Each row comes from the steps of one path. Every step used is in the known rows, and no mark comes twice. Write the path behind each row, first mark first.
Known rows:
vagupu-tadu: [ 14.8  -0.8  15.7  18.9   2.9  -5.3  -9.2   0.1  -7.0  46.5   5.9   0.4
 -21.1  -6.9  19.7   1.1  -0.9  21.0 -27.7  -0.8   0.5]
zotoz-lapi-tadu: [ 25.6  -5.0   4.4  32.0  -2.0 -14.8  36.9  40.6  -1.5  49.2  -0.2  18.9
 -33.0 -20.5  14.9  -9.9  -6.6  18.9 -25.9   5.8 -16.2]
gemir-vagupu-tadu-lapi-dori-zotoz: [-15.3  -4.0   9.8   2.0   5.5 -11.5 -23.2   6.1   8.0  26.3   6.5  24.6
 -33.0 -11.0  24.6 -13.8 -11.9  29.4  -1.8  -0.4  -2.2]
dori-lapi-zotoz-gemir-vagupu-tadu: [-10.4   6.4  28.5  -4.0   5.8  -8.1 -42.4   6.3   3.3  34.3  10.5  40.5
  -5.7 -15.1   9.1   6.2 -16.1  25.4  14.1   8.7   6.9]
gemir-vagupu-tadu-lapi: [ 12.8  17.4   9.6  21.4  -2.0  -0.2 -12.0  13.5 -22.0  26.1   7.8  -1.9
 -26.9 -12.3  21.5  -1.0   4.0  35.0 -19.3  -6.7   8.0]
lapi-tadu: [ 25.5   1.8  11.1  35.4   9.8  -5.9   6.7   4.0   4.7  32.9  12.9  10.7
 -39.3 -13.7  19.5  -8.7   1.9  25.5 -38.3   0.4 -15.5]
vagupu-tadu-lapi-dori-zotoz: [-12.8  -8.5   3.1   2.1  -2.1   2.1  -7.4  12.5  16.6  32.8  -4.4  26.0
 -38.0   8.2  30.2 -20.5 -10.5  19.2  -7.6   0.9 -12.9]
gemir-vagupu-tadu: [ 11.0   4.9  22.0  18.2  11.0 -17.8 -24.0  -7.3 -15.0  41.3  18.0  -0.5
 -16.3 -26.6  14.0   7.8  -1.6  31.6 -20.8  -2.8  11.8]
lapi-zotoz-gemir-vagupu-tadu: [  2.6  10.7  25.0  12.1  23.1  -5.4 -49.6  -6.4  16.3  36.0  19.0  30.6
  -9.4 -24.9   5.6  10.2   2.5  25.5  -3.3   9.3   0.2]
gemir-vagupu: [  8.3   3.1  13.8  39.4  15.0 -13.9 -11.8 -20.8   6.9  17.9  23.7  10.0
  -9.2 -15.3  14.5  14.9   2.1  41.8 -28.0  -8.8   8.4]
lapi-dori: [  1.2  -1.1   3.1  31.9  12.6  -8.1   3.5  -7.5  25.3  27.0  15.0  26.0
 -18.8  -3.2  30.9   4.4  -2.2  24.7 -26.8 -11.6 -11.0]
tadu-lapi: [ 12.5  10.7  -5.2  43.5  -5.6  17.5  15.8   6.9   9.6   8.9   2.4  10.8
 -22.6  18.5  28.7  -0.4   7.7  35.9 -31.7 -11.6  -6.2]
tadu-lapi-zotoz-gemir-vagupu: [  0.6  22.6   5.5  37.0  13.3  17.1 -24.4  -0.3  30.8  -3.8  15.2  41.0
 -10.4   0.7  13.9   7.9  11.9  40.4  -6.6  -2.2  -5.9]
lapi-tadu-dori-zotoz: [  2.3 -15.0   9.2  24.4  14.3 -10.0  -6.3  -8.3  16.1  34.0  10.4  14.7
 -38.6  -0.4  13.3 -27.0  -6.7  32.9 -21.2   9.3 -25.4]
dori-lapi: [ -1.9  -5.5  11.1  24.7  -9.2  -3.0  11.7  -1.3   2.8  21.7   4.0  22.0
 -10.9  13.6  23.3   5.6 -16.6  30.4 -18.0  -6.9   4.1]
tadu-dori-lapi-zotoz: [-20.8   8.2  15.2  30.8  -0.2   6.1   1.2  -1.6  22.9  10.9   4.4  28.4
   9.3  14.3   9.4  -0.4 -33.0  41.6  -3.0  -2.3 -12.2]
gemir-vagupu-tadu-lapi-zotoz: [ -1.1  27.0  20.6  26.9   6.6   8.1 -17.7  13.7   7.8  10.3   7.3  14.1
  -7.4 -15.6   7.8   3.7 -13.4  38.0 -10.8  -0.7   1.3]
zotoz-dori-lapi: [ -2.2  -3.0  -1.1  24.1  -6.5 -11.7  17.8   4.8  16.8  41.8   7.4  31.4
  -8.0  10.2  31.7   4.5  -6.8  25.4 -21.3  -9.7   9.1]
tadu-dori-zotoz-lapi: [-11.6 -24.6  -0.8  25.2   1.7 -12.6  20.7   9.8  19.1  43.0  -2.2  23.6
  -7.8  11.5   7.2 -10.5 -15.0  33.9  -3.3   8.4 -12.6]
dori-tadu: [ 17.4 -15.6  10.2  46.5   7.5  -8.8   9.9 -35.8  -6.4  19.0   8.2   5.4
 -27.0   0.3  23.5  -3.8 -18.2  17.6 -28.5  -8.9  -6.0]
tadu-lapi-zotoz: [ -1.9  21.3   6.6  49.4   2.8  26.1  10.2   6.0  36.0  -7.0   1.1  27.6
  -3.7  14.6  13.0   5.0 -10.5  40.1 -23.0  -5.8 -12.8]
vagupu-tadu-lapi-zotoz-gemir: [  6.0  19.2   5.9  16.5   3.5  25.5 -22.2  20.7  17.0  26.3  -2.0  30.8
 -21.6   8.2  18.8  -5.8   9.7  19.0  -6.8   4.8 -13.4]

Write each row's path:
[-12.7 -18.5   5.4  29.5  13.7  -4.0  -9.2 -26.7  26.1  25.6   9.7  15.9
 -14.0  17.7  12.5 -10.2  -6.8  40.6 -17.2   1.6 -12.2] : tadu-dori-zotoz
[  5.0  13.2  -1.8  12.9  -5.8   5.4   1.1  25.9  -4.0  35.1  -0.9  12.9
 -36.6   0.2  38.6 -13.0   2.4  17.8 -17.7  -9.7 -10.6] : vagupu-tadu-lapi-dori
[  9.4   4.6   1.8  43.5   5.4  21.7  -3.9 -15.1  18.8  -2.3   0.0  35.2
 -27.5  16.5  22.8 -11.0  -7.5  16.8  -7.7  -2.4 -20.1] : dori-tadu-lapi-zotoz-gemir
[ 16.9  13.4   1.9   8.8   0.7   5.0 -32.3  12.2 -17.9  35.7  10.5  12.6
 -37.4  -6.3  27.0  -3.1  26.1  25.8  -9.4  -2.1   4.2] : zotoz-gemir-vagupu-tadu-lapi
[ 17.7   1.0 -13.5  49.2  -2.0   1.7  28.6  -8.3   2.6  22.0   2.0  13.7
 -33.1  11.8  39.7 -13.5  -1.9  17.1 -29.5 -16.4  -3.4] : zotoz-dori-tadu-lapi
[ -8.1 -12.0  -4.9  -9.3   1.6   5.5 -26.3  13.4  19.3  41.9  -2.5  41.1
 -48.2  12.9  35.9 -22.9  11.4  10.3   3.0   4.4 -17.5] : vagupu-tadu-lapi-dori-zotoz-gemir
[ -6.9  -0.9   4.4  25.0  -7.9  -2.8   6.6  -2.5  -5.5  26.8   6.1  12.1
 -10.1  19.0  24.3  -4.9 -14.3  37.7 -11.5  -8.1  -4.6] : tadu-dori-lapi
[-17.1   9.9  23.4   8.3  -4.1   1.4 -11.2  11.8   1.3  33.9  -0.6  16.8
   1.4   3.6   8.8  -8.4 -34.9  30.4   3.9   4.1  -8.3] : vagupu-tadu-dori-lapi-zotoz
[-13.4   6.3  21.0  17.2   9.3  -3.0 -29.2  -7.9  25.8  11.1  15.5  51.3
   2.3  -4.5   9.1  14.1 -14.5  35.7   7.1   2.8   2.3] : dori-lapi-zotoz-gemir-vagupu
[ -3.6  11.5   6.7  46.9  21.6  -0.5   6.5  -6.2  58.2  28.0  14.4  37.2
   7.8  -2.6  14.9  12.2  -7.0  29.4 -27.9  -2.8  -4.9] : lapi-zotoz-dori
[  6.8   9.3   7.1  42.5  13.6   9.1 -19.6 -20.2  10.4  -9.1  10.7  33.8
 -23.4  -3.4  17.2  -4.0  -8.8  26.4  -1.3  -3.8  -9.7] : dori-tadu-lapi-zotoz-gemir-vagupu
[  1.5   5.0  10.4  34.5  19.7  11.9 -20.1 -12.1  45.6  18.0  13.3  42.6
  -5.8   6.7  11.0  11.1   6.2  26.2 -14.9   3.3 -14.3] : lapi-zotoz-gemir
[-18.5  11.0  14.2  17.9  11.1  -3.8 -33.7  -9.0  17.6  15.9  18.5  41.8
   2.2   1.3  10.1   2.9 -11.3  42.4  14.3   0.5  -5.9] : tadu-dori-lapi-zotoz-gemir-vagupu
[  0.8  25.1   3.2  27.5   4.2  13.3   5.4  27.8  29.1  34.4  -1.0  24.2
  -9.3   0.2  20.3  -4.3  -3.6  22.7 -19.6  -1.8  -4.2] : vagupu-tadu-lapi-zotoz-dori
[  8.5   4.1   8.0  19.6   4.8  -4.6 -13.7  -0.3 -14.9  50.6   8.1  -9.5
 -21.0  -2.4  19.7  -9.0   1.9  27.1 -20.6  -2.2  -8.0] : vagupu-tadu-dori
[ -8.1 -17.7  12.2   7.1   9.3  -8.2 -22.3 -13.5   4.6  49.0   4.4   4.7
 -20.6   6.5  13.2 -17.4  -9.8  28.2  -9.4   8.1 -10.4] : vagupu-tadu-dori-zotoz
[-12.6 -19.9  13.8 -13.5  22.2 -24.9 -53.3 -13.4  17.6  52.3  18.2  40.7
 -34.7 -19.7  22.4  -7.0   5.1  16.7   6.6   8.5  -3.2] : lapi-dori-zotoz-gemir-vagupu-tadu
[ -1.2  -8.2   6.2  -1.7   5.1   0.4 -41.0   0.5   0.7  32.9   5.7  26.2
 -38.2   1.6  19.1 -11.4  15.3  27.4   0.7   7.5   2.7] : dori-zotoz-gemir-vagupu-tadu-lapi
[ 19.4   6.7   3.1  35.9  10.1  -5.9   2.8   3.9  -2.9  36.5  15.0   0.3
 -38.7  -9.1  21.3 -19.1   5.2  31.0 -30.5  -1.6 -23.7] : lapi-tadu-dori
[ 15.8  11.5   3.6  21.7  -9.6  12.1   3.1  20.9 -12.9  31.2  -3.2  -0.1
 -29.8   6.9  27.3  -7.0   4.6  25.0 -25.2  -5.6  -2.2] : vagupu-tadu-lapi
[ -1.2  29.5   8.4  27.1  11.1   0.2  -9.8  20.9  20.5  28.9  11.3  24.2
  -5.4 -19.4  14.2   2.6  -3.9  32.8 -14.4  -2.4   5.8] : gemir-vagupu-tadu-lapi-zotoz-dori
[ 12.7  -2.8  15.4  20.1  -8.7  -8.7  13.0  15.3  -7.9  30.8   4.2  21.8
 -35.9  -5.0  23.6 -11.7 -16.8  24.3 -21.5  -0.1  -9.1] : dori-lapi-tadu
[  0.7  -7.3  -3.7  28.0   0.8 -15.4  32.6  26.9  18.0  44.9   2.6  32.9
 -14.7  -9.2  26.2   3.3 -11.1  19.2 -13.4  -5.0 -11.9] : zotoz-lapi-dori
[ -1.5   9.7  16.2  34.1  26.9  -1.0 -37.1 -19.9  37.2  12.6  24.3  41.1
  -1.7 -13.1   5.9  17.5   4.9  36.0  -8.8   2.6  -3.8] : lapi-zotoz-gemir-vagupu
[ -3.1  15.8  17.2  11.5  24.1  -5.4 -54.1  -6.7   7.9  40.2  20.5  20.2
  -8.1 -19.5   6.4  -0.6   4.2  32.4   4.6   6.9  -8.7] : lapi-zotoz-gemir-vagupu-tadu-dori
[ -1.0   0.9  10.9  -9.7  -1.4 -14.7 -42.4   4.3 -33.1  54.5  14.0  14.2
 -24.9  -7.1  23.2  -7.9   5.2  27.9  11.7   0.5   4.8] : zotoz-gemir-vagupu-tadu-dori-lapi
[  6.7   9.6  15.0  17.9  12.1 -16.9 -28.5  -8.7 -22.3  46.0  20.1 -10.9
 -17.1 -21.2  14.7  -2.9   1.1  38.0 -14.9  -3.5   2.4] : gemir-vagupu-tadu-dori
[  3.4  19.3   5.5  12.0   1.6  -7.3 -12.7  18.3 -10.9  29.7  11.4  11.2
 -31.6 -19.7  32.8  -5.5   0.7  28.2 -12.9 -10.9  -0.6] : gemir-vagupu-tadu-lapi-dori
[ 14.8   1.0  12.9   6.0  13.2 -13.7 -44.6  -6.2 -12.0  50.8  20.1  14.0
 -28.2 -21.0  18.8   5.4  21.1  22.1 -10.8   2.1   7.3] : zotoz-gemir-vagupu-tadu
